In the rows, zero is written as 128.
Known rows, with every step that occurs:
boku, serib, tosu, labete: [ 86 137 128 135 106 216  99 130 139 143  98 165  83 193 169 113 129 121
 150 113 118 124 154 152]
serib, boku, zize, mogafon: [147 159 111 103 134 194 102 194 131  51 101  67  84  71  85 180 127 124
 123 134 132 136 120 114]
labete, tulus, navibo, mogafon, serib, boku, zize: [129 119 157 137 137  80 142 137 145 116 150  89 201  94  89 191 148 112
 130 119 156 120  64  71]
labete, tulus, navibo, mogafon, serib: [127  96 156 140 133  48 152 105 130 136 161 139 211 126 116 141 146 116
 131 110 166 117  70  90]
boku, serib: [121 105 114 144 114 183 121 112 162  78 105 148 120 167 169 127 143 113
 144 114 110 123 126 140]
zize, boku: [160 108  99 123 101 145 133 136 107 106 120 165 105 126 146 123 140 112
 150 120  85 135 146 159]
serib, boku, zize, mogafon, navibo: [158 169 106 103 148 184 113 189 135  23  96  52  84  72  94 159 123 138
 125 159 123 135 131 124]
tulus, navibo, mogafon: [126 106 181 135 130  68 140  99 128 152 154  97 148 122 130 130 128 125
 106 129 153 104  68  76]
serib, boku: [101 147 133 122  92 165 114 152  92  83 112 126 124 127 115 167 122 127
 136 123 134 113 102 105]
navibo, mogafon: [127 124 153 138 124  97 134 112 133 113 144  93 117 117 135 109 123 143
 102 111 139 116 107  96]
navibo, mogafon, labete, tulus: [123 128 133 136 146  75 144 114 128  76 157 131 169 107 126  84  72 160
 110 114 169 130 104 105]
tulus, navibo, mogafon, zize, boku, serib: [168 106 159 147 153  88 137  99 180 140 132  85 122 102 120 167 155 112
  93 127 106 136  87 108]
labete, tulus, navibo, mogafon, serib, tosu: [116 119 163 141 139  65 141 111 126 144 152 153 188 145 119 156 143 120
 142 108 164 124  81  97]
zize, boku, serib, tosu: [157 128 103 142 116 197 114 129 156  88  89 163  66 176 171 168 156 101
 166 114  63 146 162 176]
zize, mogafon, navibo: [182 131  90 100 168 126 135 137 118  31 108 118  85 119 141  50 117 153
 123 159 142 134 159 177]
zize, boku, navibo: [171 121  95 112  87 174 129 120 118  87 112  78  93 141 172  97 135 118
 155 145  67 116 157 153]
boku, serib, tosu, labete, tulus, navibo, mogafon, zize: [101 133 151 146 133 153 112 120 165 181 119 129 121 157 130 144 135 119
 109 117 142 131 122 129]
navibo, tulus, labete: [ 49 123 122 134 135  89 143  95  91 163 148 205 190 162 137 142 106 152
 152 156 157 109 145 101]
labete, tulus, navibo, mogafon: [119  94 160 134 118  48 155 109 114 167 170 128 214 121 113 134 121 115
 107 128 190 105  68  84]
serib, tosu, labete, tulus: [ 63 148 133 112  89 162 110 155  61 207 135 204 129 164 125  85  98 134
 143 117 171 119 151 142]
boku, serib, tosu: [105 139 127 144 123 208 104 122 156  88  92 171  83 196 173 152 137 119
 160 111 106 135 144 151]
tulus, labete: [ 60 100 129 118 102 121 133 115  94 169 155 193 178 134 136 124 119 120
 138 109 158 116 157 117]
tosu, labete, tulus, navibo, mogafon: [ 87  93 155 116  87  81 141 124  85 241 173 129 196 119 110  65 108 120
  99 129 197  90  94  95]

Rows:
[150 138 129 146 140 119 123 131 166 162 126  97 100 102 106 143 141 128
  86 109 112 150 144 141]	navibo, mogafon, zize, boku, serib, tosu, labete, tulus
[168 147 133 152 159 130 120 123 184 108 110  93  64 106 120 170 149 133
  97 107  82 161 141 141]	navibo, mogafon, zize, boku, serib, tosu
[147 120 111 132 131 151 120 142 143 178 114 167 118 112 105 152 147 106
 117 123  99 159 144 170]	mogafon, zize, boku, serib, tosu, labete, tulus, navibo
[ 91 110 155 122  98  93 133 132  98 197 154 115 190 122 101 110 137 118
 118 114 174  99  86  90]	tosu, labete, tulus, navibo, mogafon, serib, boku
[134 127  94 120 107 138 139  97 116 121 124 100 131 161 171 126 127 130
 163 170  84 107 171 136]	zize, boku, navibo, tulus, labete
[120 167 134 121 106 147 122 126 125  44 124  14 144 126 130 135  87 151
 119 147 146  99 100  81]	serib, boku, navibo, mogafon, labete, tulus
[144 136  89 107 188  91 144 113 115  65 120 140 122 139 139  80 109 165
 130 184 157 127 172 161]	zize, mogafon, navibo, tulus, labete
[143 126 168 140 145 109 122 112 163 190 128  94  99 119 117 153 145 118
  94 126 113 133 105 117]	tulus, navibo, mogafon, zize, boku, serib, tosu, labete
[141 125 105 134 102 204 110 134 143 133  94 159  66 174 167 137 149 102
 160 116  74 137 169 179]	zize, boku, serib, tosu, labete
[172 131 130 140 147  94 134 126 153 118 133  91  93  70 103 138 140 138
  86 110  94 153 130 128]	navibo, mogafon, zize, boku
[108 147 149 122 119 118 118 146  97 231 141 157 118 126 101 124 117 127
 113 122 148 135 137 136]	serib, tosu, labete, tulus, navibo, mogafon, zize, boku
[150 136 112 100 168 166 107 185 142 116 120 123 104  85  94 122 146 119
 151 117 139 156 140 141]	boku, zize, mogafon, serib, tosu, labete, tulus, navibo
[148 114 146 147 143  83 140 115 158 159 139 128 166 126 110 187 143 104
 108 124 143 138  96 120]	labete, tulus, navibo, mogafon, zize, boku, serib, tosu
[121  98 137 118 102  80 141 134  98 244 164 127 177  89  90  86 121 115
  89 128 164 115 110 120]	tosu, labete, tulus, navibo, mogafon, zize, boku
[148 114 133 142 114 143 126 118 159 166 118 120 110 165 150 163 152  94
 134 121 105 128 133 148]	zize, boku, serib, tosu, labete, tulus, navibo, mogafon
[146 144  90 103 189 137 133 157 146  70 121  99 116  80 112 113 111 155
 133 181 132 141 175 140]	boku, zize, mogafon, navibo, tulus, labete
[107 112 120 119 137  92 144 122  91  90 156 212 212 122 127  77  59 144
 146 132 178 130  92 125]	mogafon, labete, tulus, navibo
[164 144  88 124 139 146 129 125 127 106 110 110 101 102 124 121 129 147
 130 160  65 146 157 154]	mogafon, zize, boku, navibo, tulus
[ 66 158 140 111  93 186 100 153  67 193 122 195  85 166 139  77 102 142
 148 116 145 120 158 144]	serib, tosu, labete
[165 125  92 124 132 140 127 149 120 118 117 172 100  74 102 130 140 127
 117 117  77 166 151 170]	mogafon, zize, boku
[109 145 151 141 138 106 122 123 135 130 135 131 120 145 131 115 149 143
 143  82 131 133 127 112]	navibo, mogafon, serib, tosu, labete, tulus
[ 84 142 112 130 157  82 161  92 100 101 133 170 180 158 156  92 101 177
 154 197 132 107 164 129]	mogafon, navibo, tulus, labete
[181 150 118 129 122 160 120 112 156  66 104  52  59 155 176 130 160 131
 165 121  45 132 160 144]	zize, boku, navibo, mogafon, serib, tosu
